Each row was made from one walk, in order. Every step used is in the known rows, and no mark comes twice. Write each row's walk.
Known rows:
denog, vovil, kago, nesod: [-21  24  29 -24  42  11  19  -7 -14 -13 -17  11  28 -44  21 -38  17 -28
  48  25  17  -4 -46 -35 -11 -10 -14 -16 -12  31]
denog, sobi: [-38   1   4  10 -15 -26  -1   9  -7 -48   9   6 -18 -17  -7 -18   8 -33
   9  10  11 -11  22  -1  -8  -7  -9   9  -6  20]
denog, vovil, lota, sobi, menet: [  14    9   11  -33  -16   39   31   23  -22   15  -30  -14  -25    4
  -53   16   13    3   41  -12   -6   36 -115  -17  -35   25    6  -33
  -17   -4]
dopoda, sobi, menet, vovil, lota: [-23  26  -7  23 -53 -19 -28  46   2  17 -17  -1  26   7 -55  22  54  62
  39 -10 -23  15 -56  35   5  41 -39  12 -39 -12]
lota, sobi, menet, vovil: [ 18   8 -36  34 -75   0  18   4 -31  32  19 -18   6  -3 -28 -48  22  27
  53 -48   4 -29 -30  -5   1  51  -6  -8 -38   1]
sobi, lota, vovil, kago: [ -3   5   7 -26  70  24  36 -53 -22 -21   3   6  -8  26  51   9  -3 -35
 -42  14  -7 -20  10  43  11 -16  60 -60   1 -25]
menet, vovil, kotid: [-54   5   4  42 -30 -40  33 -34  52   3  37  -6  65 -24  -1  -8 -14  -8
  30  34  27  32  27 -25  21   3  -7  45 -44   3]
dubaz, kotid, vovil, kago, nesod: [ 31  27  44  -7  47  46 -16  12 -13   9   8   3  37 -13  50   0  16  18
  41  27   3 -14  88 -23  15 -29   5 -27  20  37]
dopoda, sobi, denog: [ -9  -7 -17   6   5 -41 -51  30 -12  27  17  23 -25  20   9 -25  55  38
  -4  17 -21 -30   8  66  10  35 -26  44  -2 -13]
denog, vovil: [ -9  34  15  -3 -16  17  21 -24   0  14 -10  24   4   9 -11  -9  -1 -11
  -4  10  19   4 -61 -20  -4  -5  13  17 -14 -17]
kago, dubaz, kotid: [ 16   0   3  33  -6 -36 -70  25   7  -5 -13  33  19   9  -4  12   2  31
  -1 -13  -1 -22  55  -6  25 -17 -24  87  33  -7]
vovil, lota, sobi: [-20 -10  38 -17 -14   3  16  -6  -5 -27 -14  -1  -2  -6 -56   8   3   5
  23  -3 -15  20 -54 -28  -6 -27  -9   8  15  31]
kotid, vovil: [  6  40  28  13 -13  34  20 -35  16  18  16  -2   2  10 -10   8 -24  11
 -38   7 -11 -24  24   0  16 -26  16  -8  12   6]
kotid, vovil, lota: [ -7  31  59  -3  -5  33  25 -28  42  -6  -8  -5  11  14 -42  57 -30   8
 -42  21 -29  26  -6 -11   6 -40   0 -28  12  19]
lota, sobi: [ -3  -2   7  -1 -25   3   9 -11 -30  -5  12   5 -17  -5 -22 -42   6  13
  22 -26   3 -29 -28 -20   2 -16   6  18  15  16]
denog, vovil, lota, sobi: [   7   -1   53  -38  -23   32   50   -9   -4    6  -43    5  -20    4
  -48    3  -10    1   18    7    5   52 -113  -55  -31  -19   -3    3
    2    0]
sobi, lota, vovil: [  1  23  -6  25  12  18  29 -49 -19 -10  23  19  -4  22  17   4 -29 -15
 -58  15  -3 -40  17  24  18 -23  54 -21   6 -47]
dubaz, kago: [-54  39   0  25 -53  -2  -6 -25  32 -27  39  31  40  18  26  -2   6 -20
 -24  -8 -27 -28 -44   7  -3 -48   4  -6  -3  -2]
dopoda, sobi, lota, vovil, menet: [ 12   2 -54  27 -15   4 -53  -6 -32   5   6  26   5   7   2  12 -22  25
 -80 -15  21 -46  14  13  25 -31  28  32  29 -47]
kotid, vovil, menet: [ 14  20 -22  24 -15  28 -28 -33  29   1  14  -1  39 -11 -23  27 -53  -2
 -66 -14  18 -22  41 -33  18 -37   9   1  25  23]
sobi, menet, vovil, minok: [-31  -2 -54  24 -12  -7   5   6  22 -28  15 -38  36 -10 -19  20  27   6
  55 -33 -34   6 -15  32   5   3 -19 -49 -48  19]
dopoda, sobi, menet: [-13  28 -25  11 -12  -2 -64  50 -40  13  20  10 -11   9 -26 -12  60  48
  24 -29 -19 -54 -28  69  16  30 -11  23  -6  -7]
denog, sobi, menet: [-24   8 -34  16   0  -8 -24  37 -23 -33  21 -12 -24 -15 -14 -12  31 -30
  26 -10   3 -26  24  37 -10  36  -5 -29 -24  18]
denog, sobi, lota, vovil: [ -3   5 -12  21  -3  -4  40 -22 -28 -30  10   5 -43   5  30  -9 -25 -44
 -55  28  10 -20  36  10  -3 -13  39 -32   3 -50]
dopoda, sobi, lota, vovil: [  8  25  -6  19  -8   9  -2 -13 -48  20   5  30 -30  26  18 -15   8  36
 -54   5  -8 -47  -8  48  23 -19  35  15  20 -74]
lota, vovil, menet: [-33 -17 -32  37  -9  15 -20 -34   6 -28  -7  16  29  -1   9  -1 -48 -36
 -55 -42  43 -54  22 -23  21 -22  20   5  33  13]

Which walk is each row?
[ 17   6  43 -24  34  -5  -4 -27  28  -4 -20 -12  -7   8   8   4 -30   4
 -34 -17 -25  -6  20  17  12 -19 -18   3  31   8] : kotid, vovil, kago, dubaz
[ 72 -17  57 -10 -25  14 -18  32  14  30 -39  -6 -19  21 -31  27 -38  58
 -16 -11 -18  33  20 -44   2 -41 -16  43  62 -14] : kago, dubaz, kotid, vovil, lota, sobi
[ 42  12  53  13  -2   7 -36  19  48  11 -34  10  13  23 -24  72 -37  42
 -31  13 -21  37  50 -20  11 -42 -24  39  46  -8] : kago, dubaz, kotid, vovil, lota
[  8 -15   2 -69  46 -15 -10  18 -20  46 -29  16 -40  23  51 -21  64  11
  11  22  -5  20 -62  54 -27  58 -11   3 -21 -28] : dopoda, sobi, denog, vovil, kago
[-17 -10 -27  33 -44 -15  35  13   5  32  43 -39  17 -26 -14 -35   0   7
  71 -12  24  15   2  -9   5  43   4   9 -44  -2] : lota, sobi, menet, vovil, kotid
[ -5 -33 -25 -41  34 -18   0  32   8  17 -24   1 -39  12  18   1  42  20
  17   8 -29  39 -60  46 -26   0 -30   6  -6 -29] : dopoda, sobi, denog, vovil, minok
[ 15 -16  19 -19  51 -26 -67  16   3 -27 -27  19  22  12  30  12  24  13
  19 -11  -2  -5  49  11  13  -8 -16  45  27  13] : vovil, kago, dubaz, kotid
[-13   0  15 -29  23 -11  21  -2  41  12 -29  14  -2  15  -4  45   5 -20
 -17  58 -12  61 -54   1 -29  29 -16  -8 -32  -3] : sobi, denog, vovil, lota
[ 18 -58 -24 -54  23  -4  55   4   3  13 -16 -23 -50   9  17 -20   7 -17
  29  -5 -22  48 -65   0 -38   0  -7 -34  -5  -1] : lota, sobi, denog, vovil, minok
[ 23   5  63 -22 -22  46  46 -23  12   9 -15 -16 -20  11 -42  19 -32  25
 -22   0 -19  27 -36 -37  -9 -33   2 -20  25  11] : kotid, vovil, lota, sobi
[-34   6 -26  20  -4 -30   2  43 -23 -30  10 -31  27 -65  24 -56  46 -32
  94   3  14 -10  31  -5 -13  52 -44 -49 -55  45] : denog, sobi, menet, vovil, kago, nesod
[ -8   2   8 -16  -6  16  -2  29 -17 -14   5 -16 -11  -2 -65  19  23   8
  38 -25 -24   4 -55   9 -12  15  -2 -35  -2  36] : vovil, lota, sobi, menet
[ 57  -2 -25  37 -17  -3 -91  20  33  16 -13  12  37   0  -6  42 -58  31
 -62 -33  21 -15  98 -47  27 -42 -14  65  53  -1] : kago, dubaz, kotid, vovil, menet
[-66 -18  27  28  26   8  47 -41  27 -11  20   2  11   3  33 -18 -38 -37
 -11  13  36 -16  33   4  21 -18  38   7  14 -11] : lota, vovil, kotid
[-32  28 -10  30 -38  -7   1   9  27 -12  -1 -12  53  -3 -53  42  21  11
  27  -2 -19  25 -27  12   3  36 -24 -25 -55  20] : sobi, menet, vovil, lota
[ 32  23  61   1   5  59  -9   4  30  13 -14   9  23  36 -13  75  -9  28
 -13  31 -11  41  47 -16   6 -39  20 -10  20   9] : dubaz, kotid, vovil, lota
[ 42  16  39 -30  48  62  -8 -10   0  21  -2   1  11  38  53  27  16  11
   3   9   2   9  67   9   8 -19  39 -31  12  13] : dubaz, kotid, vovil, kago
[  4 -14 -62  26  -9  -7 -13 -16 -13 -47   7   5  -9 -20  24  10 -54 -57
 -83   1  41 -21  59 -19   0 -26  33 -17  13 -27] : denog, sobi, lota, vovil, menet
[  0 -41  -3 -29   6 -17  60  -2  16  53  18  -6 -34 -10  28 -35 -13 -20
  22  44  27  50 -21 -20 -27  36  11  25 -22 -24] : lota, sobi, denog, vovil, kotid
[-20  -8  24 -28  46 -46 -30 -18  13 -46 -16   7   9  -9   0  -5   5 -10
  -6 -22 -15 -17   0  18  12  -5 -31  28  23  23] : vovil, kago, dubaz
[ -8 -36  16 -26   6 -25  13  11   8  -7  -7  -4 -18   8 -26   8  17   1
   9  26 -25  26 -16  -2 -21  23 -21  -4   0  28] : vovil, lota, sobi, denog
[  7   2 -56  31   4  10 -21 -42  -8 -21  18  18  35  -3   8  32 -55 -28
 -90  -5  25 -39  37 -19  21 -39  42  -7  16 -25] : sobi, lota, vovil, menet
[-45  11 -27  49 -22 -23   8   0  39  17  53 -22  55 -22 -13   1   2  -7
  48  13  17  16  26  11  19  43   2   7 -58   2] : sobi, menet, vovil, kotid
[ 38 -40 -64 -21 -20 -10  -8   0  -3  37  -8   7 -11 -11   5 -25 -21 -19
 -25 -12  38  13 -36 -49 -33  32  -6  20  -7  -1] : lota, sobi, denog, vovil, menet
[ 16 -24   5 -51  40 -11  40  18 -35  31 -12  -6 -24 -34  44 -68  32 -19
  61  26   9   3 -41 -25 -35  40 -23 -25 -14  27] : lota, sobi, denog, vovil, kago, nesod
[ 38 -53   0 -65  32 -43  19   5  -5  37 -43  -4 -57   9  34 -49   5 -13
   0 -12  -6  25 -55   0 -37  50 -35  17   7 -20] : lota, sobi, denog, vovil, kago, dubaz
[ 48  14 -26  29  -4  45 -64  -2  19  18   9  12  47  11   9  47 -33  19
 -43  -9  34  -4  91 -44  23 -37  29  20  30  16] : dubaz, kotid, vovil, menet
[-17  14 -42  41 -60 -28   1  30  -5 -11  17 -21   7 -18 -12 -30  27 -15
  35 -12  12  -6  21  16  -8  57 -21 -18 -55   1] : denog, sobi, menet, vovil
[ -7 -12   4 -29  53   8  46 -30 -30 -44   0  -5 -49   7  64 -13  -2 -61
 -37  22   8  -1  33  32 -12  -7  44 -65  -5 -30] : denog, sobi, lota, vovil, kago
[ 22 -24 -23  -6 -25 -38  -2  16 -19  14 -13 -29  -9 -14  -3 -56  21  25
  51 -68 -13 -13 -34  13  -2  53 -41   2 -16  -1] : lota, sobi, menet, vovil, kago, dubaz
[  5 -30 -23  -4  -3 -31  10   2 -19  19  24   3 -31   9   5 -45  21   3
  14   4 -12 -21   6  14  -8  34  -7   7  -3  11] : lota, sobi, denog
[ 79 -10  24   0 -21  29 -35  65  -1  40 -31 -24 -26  17 -33  40 -17  57
   8 -34 -28  20  22  -6  -5  -1 -15  10  40 -14] : kago, dubaz, kotid, vovil, lota, sobi, menet
[-34 -16   5  23  28 -20  56 -20   3 -28  37 -11 -30 -21  42  -6 -45 -63
 -38  61  29  18  67  11   1 -21  47  -7  -7 -48] : denog, sobi, lota, vovil, kotid
[-48  16  24 -10  58 -13 -12  -4 -18 -50  11   9  43 -47  14 -23  31 -15
  54  10  -8 -35  18  -8  14 -20 -21 -14   4  64] : vovil, kago, nesod
